Known rows, with every step that occurs:
vepe -> sodoli: 4	-1	-1	-1	8	-1	6	5	-13	5	0	1	7	-9	-2	-7	-3	-4	0	-15	5	-11	0	7	7	-1	1	9	6	-5	-2	4	4	-28	-3	-17	-1	2	-2	0	-11	-1	2	-8	7	-7
vepe -> sodoli -> tovop -> teberid -> gezipi -> ridi: -26	6	4	17	6	-1	9	-36	-14	5	0	5	14	-2	8	6	-10	12	-13	-17	10	-21	35	0	-7	-14	5	6	-11	-17	5	12	-5	-84	-5	-41	5	7	-14	-8	-15	16	-30	-35	10	-3
vepe -> sodoli -> gezipi: 14	-10	-1	7	7	-12	0	3	-12	8	10	-5	9	-14	-3	-11	5	-8	1	-20	10	-1	-3	16	5	-2	-8	10	-5	-7	-7	7	6	-35	5	-15	-3	0	-10	10	6	-7	-1	-13	10	0
vepe -> sodoli -> gezipi -> geru -> tovop -> teberid: 3	-7	-7	2	7	-14	7	21	-10	9	-7	-3	6	-6	2	-8	9	-1	-8	-16	0	-5	32	14	11	-15	-14	14	-16	-15	7	12	-10	-99	3	-21	6	2	-14	7	11	12	-25	-36	21	-10
teberid -> gezipi: -19	10	4	11	-2	-4	-1	-22	6	1	10	1	5	0	0	5	-9	6	2	-1	2	-11	-8	-7	-3	2	-5	-5	3	2	1	-3	-2	9	-1	-34	-3	0	2	-4	2	8	1	-3	-4	4
vepe -> geru -> gezipi -> teberid: -9	13	9	10	-5	-14	-6	48	4	1	12	-10	-15	-11	-2	6	4	-14	0	8	0	-11	42	-2	5	-5	-17	-5	12	14	25	0	3	18	-2	6	-8	6	1	6	8	2	1	-16	0	-8
vepe -> geru -> tovop -> sodoli: 12	-8	1	10	0	-17	4	36	1	3	0	10	2	-3	-1	-3	-3	5	-10	10	-7	-22	34	-7	7	-7	-1	12	-15	-13	8	-2	-9	-34	-6	-19	2	6	1	4	-16	15	-5	-20	9	-17
geru -> gezipi: -9	7	3	10	0	1	0	35	0	0	12	-5	-6	-2	-6	2	9	2	-1	-8	-9	-6	-7	-1	0	0	-3	5	14	8	8	-4	-2	27	-2	-1	-9	1	5	0	11	-2	3	-9	-3	4
gezipi -> geru -> vepe -> sodoli -> tovop: 1	7	-13	2	0	7	3	13	-9	-1	8	6	8	3	8	-3	-2	-5	-1	3	2	-22	18	6	23	-19	-7	6	-11	-9	-12	7	6	-88	0	-22	2	-1	-1	9	-1	6	-21	-27	15	-25
tovop -> teberid -> gezipi: -36	9	2	3	0	-1	6	-37	5	2	1	2	1	-1	3	8	-4	11	-3	-7	-4	-3	11	-12	-12	-3	5	-5	-5	-12	3	-1	-6	-28	-4	-31	6	1	-8	-12	-8	10	-7	-14	-3	8
sodoli -> gezipi -> geru: -5	-1	0	3	-10	-13	-6	3	6	5	6	-5	0	-1	4	-5	3	-6	2	-8	2	5	22	16	-1	-9	-25	-2	-12	4	-1	6	-1	-28	9	-7	6	-4	0	9	20	-4	-15	-13	8	5
geru -> vepe -> sodoli -> tovop -> teberid -> gezipi -> ridi: -22	8	0	17	6	13	12	-22	-11	0	10	9	10	-2	7	14	-8	15	-11	-7	7	-24	23	-3	2	-18	9	11	-15	-20	-5	9	2	-107	-2	-33	2	2	-11	4	-15	19	-27	-44	9	-8
sodoli -> tovop -> teberid: -10	-8	-7	-2	3	0	3	-31	-4	-2	-10	5	6	7	8	1	6	3	-8	8	-5	3	15	-12	-12	-7	12	-3	-13	-24	3	6	-8	-56	-5	0	7	3	-16	-6	3	3	-20	-10	7	-9
vepe -> sodoli -> tovop -> teberid: -7	-7	-9	-4	11	-1	8	-18	-17	3	-9	5	11	-2	6	-6	4	-2	-9	-5	1	-7	15	-3	-2	-8	13	6	-9	-31	1	9	-3	-89	-9	-18	4	5	-20	-7	-8	3	-19	-19	15	-16
geru -> vepe -> sodoli -> tovop -> teberid: 2	-4	-13	-3	10	14	11	-7	-15	-1	1	8	7	-1	5	0	7	1	-7	3	-1	-12	5	-5	7	-15	17	11	-16	-30	-10	7	3	-105	-5	-9	2	0	-20	5	-8	5	-16	-29	11	-20
tovop -> teberid: -17	-3	1	-8	2	5	9	-14	-1	1	-9	0	-3	0	3	3	6	3	-4	-5	-6	8	12	-4	-4	-4	9	0	-7	-13	5	2	-4	-35	-3	4	7	1	-11	-7	-7	1	-6	-9	0	4
sodoli -> tovop -> teberid -> gezipi -> geru: -44	12	-7	6	-7	-6	2	-48	9	1	-4	4	8	9	13	5	-6	6	-6	5	-6	-12	37	-10	-10	-16	-8	-12	-14	-14	5	4	-13	-68	-4	-44	11	1	-9	-12	5	12	-32	-22	7	-5
teberid -> gezipi -> geru: -35	21	1	9	-10	-6	-1	-16	13	2	8	0	4	3	6	5	-12	3	1	-4	0	-15	20	0	1	-9	-19	-8	-1	7	0	-1	-4	-12	0	-46	4	-1	9	-6	1	9	-13	-13	0	4
tovop -> teberid -> gezipi -> geru -> vepe: -49	20	-2	0	-10	13	11	-15	15	-1	9	3	-4	4	7	15	-5	9	-1	-2	-9	-10	25	-5	4	-16	-8	-4	-15	-7	-5	0	-3	-65	1	-36	9	-6	-2	-3	-7	14	-16	-28	0	3
teberid -> gezipi -> sodoli: -24	12	8	14	-12	1	-2	-15	-2	1	1	2	7	2	2	5	-12	5	0	-5	-1	-5	7	-9	11	5	-18	-5	5	15	-8	-5	0	14	1	-38	-4	5	-6	6	-9	15	-2	-5	3	7
vepe -> geru -> gezipi: -16	7	5	10	-4	-14	-2	48	6	-1	15	-3	-12	-2	-6	3	6	-4	-3	-2	-12	-15	26	-6	1	-4	-16	7	1	16	20	-4	-1	14	-4	5	-3	4	9	0	1	1	-1	-15	-5	1

Rows:
31	-11	5	16	-2	-27	-4	32	2	8	5	-1	2	-18	2	-3	3	-9	-5	13	10	-8	51	7	1	-10	-11	3	-15	-15	5	6	-1	-36	3	-17	-5	5	-13	19	9	10	-8	-25	19	-20 => vepe -> geru -> tovop -> sodoli -> gezipi -> teberid
-24	3	0	8	-6	8	4	17	-11	-1	-7	-1	3	6	2	2	13	3	-10	-1	-17	1	20	-11	5	-6	-3	3	3	-3	4	0	-9	-19	-4	-1	-3	7	-20	5	9	8	-20	-21	11	-1 => geru -> gezipi -> sodoli -> tovop -> teberid
-17	9	0	20	-10	-3	-8	-27	-2	-2	1	5	16	8	7	2	-9	4	-4	8	1	-12	9	-14	6	-1	-12	-8	0	5	-10	-2	-3	-14	0	-41	-6	7	-12	8	3	16	-17	-7	11	-5 => teberid -> gezipi -> sodoli -> tovop
20	-5	-1	8	2	-19	-4	40	3	-3	1	4	-3	1	-2	0	0	0	-8	17	-4	-17	22	-11	12	-4	-13	10	-13	7	18	0	-8	-27	-2	3	1	6	5	7	0	18	-8	-10	5	-14 => vepe -> geru -> tovop
21	-7	-3	6	5	3	2	19	-10	4	21	1	4	-13	-5	-4	6	-4	4	-13	8	-5	-17	15	12	-6	-2	14	-10	-8	-16	4	11	-55	8	-9	-4	-4	-11	19	6	-3	1	-22	9	-2 => geru -> vepe -> sodoli -> gezipi
-43	12	6	6	-10	7	6	-26	-1	3	-9	2	5	1	5	8	-6	9	-5	-11	-6	3	21	-12	5	0	-8	-5	-2	0	-4	-3	-6	-16	-2	-36	3	5	-17	1	-15	17	-10	-15	3	9 => tovop -> teberid -> gezipi -> sodoli
-12	4	0	12	6	-4	5	-11	1	0	-3	3	5	1	1	8	0	15	-8	3	-7	-12	4	-17	-4	-2	2	5	-6	-11	9	-1	-16	-43	-4	-34	1	3	-10	-4	2	24	-11	-15	3	-3 => geru -> tovop -> teberid -> gezipi
-14	-3	-4	-2	-7	7	3	-19	-10	-2	-18	4	9	9	9	1	5	1	-10	6	-8	8	25	-11	5	-6	2	-2	-11	-13	-5	4	-7	-49	-2	-4	4	7	-27	5	-3	10	-23	-12	14	-6 => gezipi -> sodoli -> tovop -> teberid
7	-12	2	6	-4	-10	4	-9	3	8	8	2	7	-11	-1	-7	4	1	0	-13	2	2	3	14	-9	-4	6	3	-12	-22	-13	2	1	-15	3	-21	0	-4	-8	5	2	-8	-1	-15	9	6 => tovop -> sodoli -> gezipi
18	-2	4	7	-2	-12	-8	1	0	5	5	-10	-1	-14	3	-1	6	-12	4	4	16	13	16	13	-4	-4	-9	-11	1	0	-1	9	6	-4	10	1	-7	0	-14	15	24	-6	-2	-4	10	-3 => sodoli -> gezipi -> teberid
25	-18	0	16	-2	-29	-1	32	3	6	10	6	4	-8	-3	-5	5	1	-9	6	-4	-11	30	2	2	-7	-10	14	-25	-15	4	1	-7	-43	2	-16	1	3	-4	14	3	11	-9	-25	14	-7 => vepe -> geru -> tovop -> sodoli -> gezipi
-14	4	2	16	-13	-11	-8	43	-5	-3	6	1	-1	7	0	0	5	-7	-9	8	-12	-15	37	-14	16	-6	-26	3	0	16	11	-3	-4	-4	-4	-2	-5	12	-5	13	7	9	-18	-19	10	-9 => vepe -> geru -> gezipi -> sodoli -> tovop
-8	4	-1	17	-8	4	-4	33	-9	-2	1	-2	5	7	1	0	7	1	-6	2	-11	-8	8	-8	10	-1	-12	3	11	11	0	-2	-3	12	-2	-6	-10	7	-9	11	16	7	-12	-14	11	-5 => geru -> gezipi -> sodoli -> tovop
-18	5	-10	8	9	9	9	-31	-8	-1	12	9	11	-2	5	4	-2	9	-6	-2	1	-23	5	-13	1	-11	13	6	-12	-27	-10	4	2	-98	-6	-46	1	0	-17	0	-10	13	-16	-29	8	-14 => geru -> vepe -> sodoli -> tovop -> teberid -> gezipi
23	-6	-5	11	5	-18	-1	39	-9	8	3	-3	8	-6	0	-12	4	-5	-3	-12	7	-13	16	18	18	-11	-22	15	-9	-1	0	10	-6	-66	6	-24	0	1	-3	15	19	10	-17	-27	22	-12 => vepe -> sodoli -> gezipi -> geru -> tovop
11	-5	-9	4	10	-5	0	-4	-16	2	0	3	13	-1	3	-10	-2	-5	-4	-4	7	-15	4	1	5	-5	1	6	1	-14	-2	7	2	-52	-5	-20	-2	5	-9	0	-1	1	-13	-9	13	-21 => vepe -> sodoli -> tovop
1	-6	-1	0	3	-13	3	21	1	-2	-8	4	-5	2	0	4	4	3	-12	12	-10	-9	37	-15	5	-7	-6	10	-21	-8	22	1	-14	-65	-4	8	8	7	-7	3	-7	19	-15	-18	5	-11 => vepe -> geru -> tovop -> teberid
-37	9	12	12	-4	4	10	-31	3	3	0	1	0	-2	4	17	-9	17	-9	-15	2	-6	34	-3	-12	-7	1	-1	-9	-4	7	5	-7	-35	0	-21	8	2	-4	-8	-15	14	-20	-26	-4	15 => tovop -> teberid -> gezipi -> ridi
19	-6	-3	11	-2	-17	-6	31	3	3	3	-3	3	2	2	-5	8	-1	-3	3	0	-4	16	11	9	-10	-23	6	-12	6	2	7	-10	-38	10	-7	2	-1	0	16	31	11	-18	-17	15	-5 => sodoli -> gezipi -> geru -> tovop
-21	10	10	10	-16	-7	-2	54	-3	0	7	-4	-10	0	-6	3	3	-5	-5	-8	-15	-10	38	-6	20	-1	-27	6	4	24	14	-7	0	20	-1	1	-4	9	0	10	-3	9	-3	-19	3	2 => vepe -> geru -> gezipi -> sodoli
-25	23	-3	7	-3	7	6	4	3	4	18	4	5	-5	2	4	-14	1	3	-13	5	-29	13	6	20	-14	-15	4	-3	1	-12	1	6	-63	0	-54	0	-4	6	4	-12	12	-8	-28	5	-7 => teberid -> gezipi -> geru -> vepe -> sodoli
-30	2	2	8	-12	-8	0	29	-4	-2	-2	0	-3	7	3	3	9	-4	-13	3	-19	-5	52	-16	8	-10	-17	4	-9	3	17	-2	-8	-38	-6	1	2	12	-15	6	-1	11	-25	-29	10	-6 => vepe -> geru -> gezipi -> sodoli -> tovop -> teberid
-2	-2	-3	2	-3	-15	0	8	-7	10	6	-5	6	-10	3	-12	2	-11	2	-21	8	-4	26	25	11	-11	-23	3	-7	-1	-3	10	3	-52	6	-23	4	-1	-2	8	8	-5	-14	-21	16	0 => vepe -> sodoli -> gezipi -> geru
-28	3	-4	9	1	-4	1	-50	3	-2	0	5	10	6	8	5	-1	9	-7	8	-2	-8	9	-19	-16	-7	6	-6	-10	-20	3	2	-9	-52	-6	-34	5	3	-15	-10	1	11	-21	-13	4	-5 => sodoli -> tovop -> teberid -> gezipi
-54	17	1	1	-8	-1	6	-29	12	3	-2	0	0	3	8	7	-7	6	-3	-10	-5	-6	38	-4	-6	-12	-10	-10	-9	-5	5	1	-9	-45	-2	-42	12	-1	-2	-14	-4	11	-18	-21	0	6 => tovop -> teberid -> gezipi -> geru
17	-3	-11	5	8	9	3	8	-14	-2	11	8	9	-1	2	-4	0	-3	-2	8	5	-18	-9	-2	13	-10	8	11	-5	-15	-14	4	8	-74	-2	-13	-4	0	-8	11	0	4	-10	-17	11	-22 => geru -> vepe -> sodoli -> tovop
-18	12	-1	17	-5	-10	6	8	11	5	3	8	10	-1	4	2	-11	12	-6	1	-4	-30	25	0	5	-9	-8	4	-6	-11	-5	-2	-12	-29	-5	-69	2	-1	6	-3	-5	23	-13	-26	10	-8 => teberid -> gezipi -> geru -> tovop -> sodoli
2	0	-4	4	-3	-5	7	28	4	5	-8	6	6	-1	3	-2	-3	8	-8	2	-5	-17	25	6	10	-12	-2	7	-10	-15	-2	2	-11	-39	-4	-35	3	-1	3	1	-6	16	-11	-22	16	-13 => gezipi -> geru -> tovop -> sodoli
26	-1	-1	7	5	2	-1	20	-11	6	17	-6	2	-21	0	-2	5	-15	5	-3	19	-1	8	18	14	-9	-6	4	0	-7	-14	9	16	-51	9	-9	-12	-2	-17	25	14	-3	2	-21	14	-14 => geru -> vepe -> sodoli -> gezipi -> teberid
-30	22	-2	9	-12	10	2	-3	16	-2	17	4	-1	3	4	11	-11	6	4	4	-3	-19	14	-3	11	-13	-14	-3	-7	7	-10	-3	2	-30	4	-37	1	-7	11	4	1	12	-9	-19	-1	1 => teberid -> gezipi -> geru -> vepe
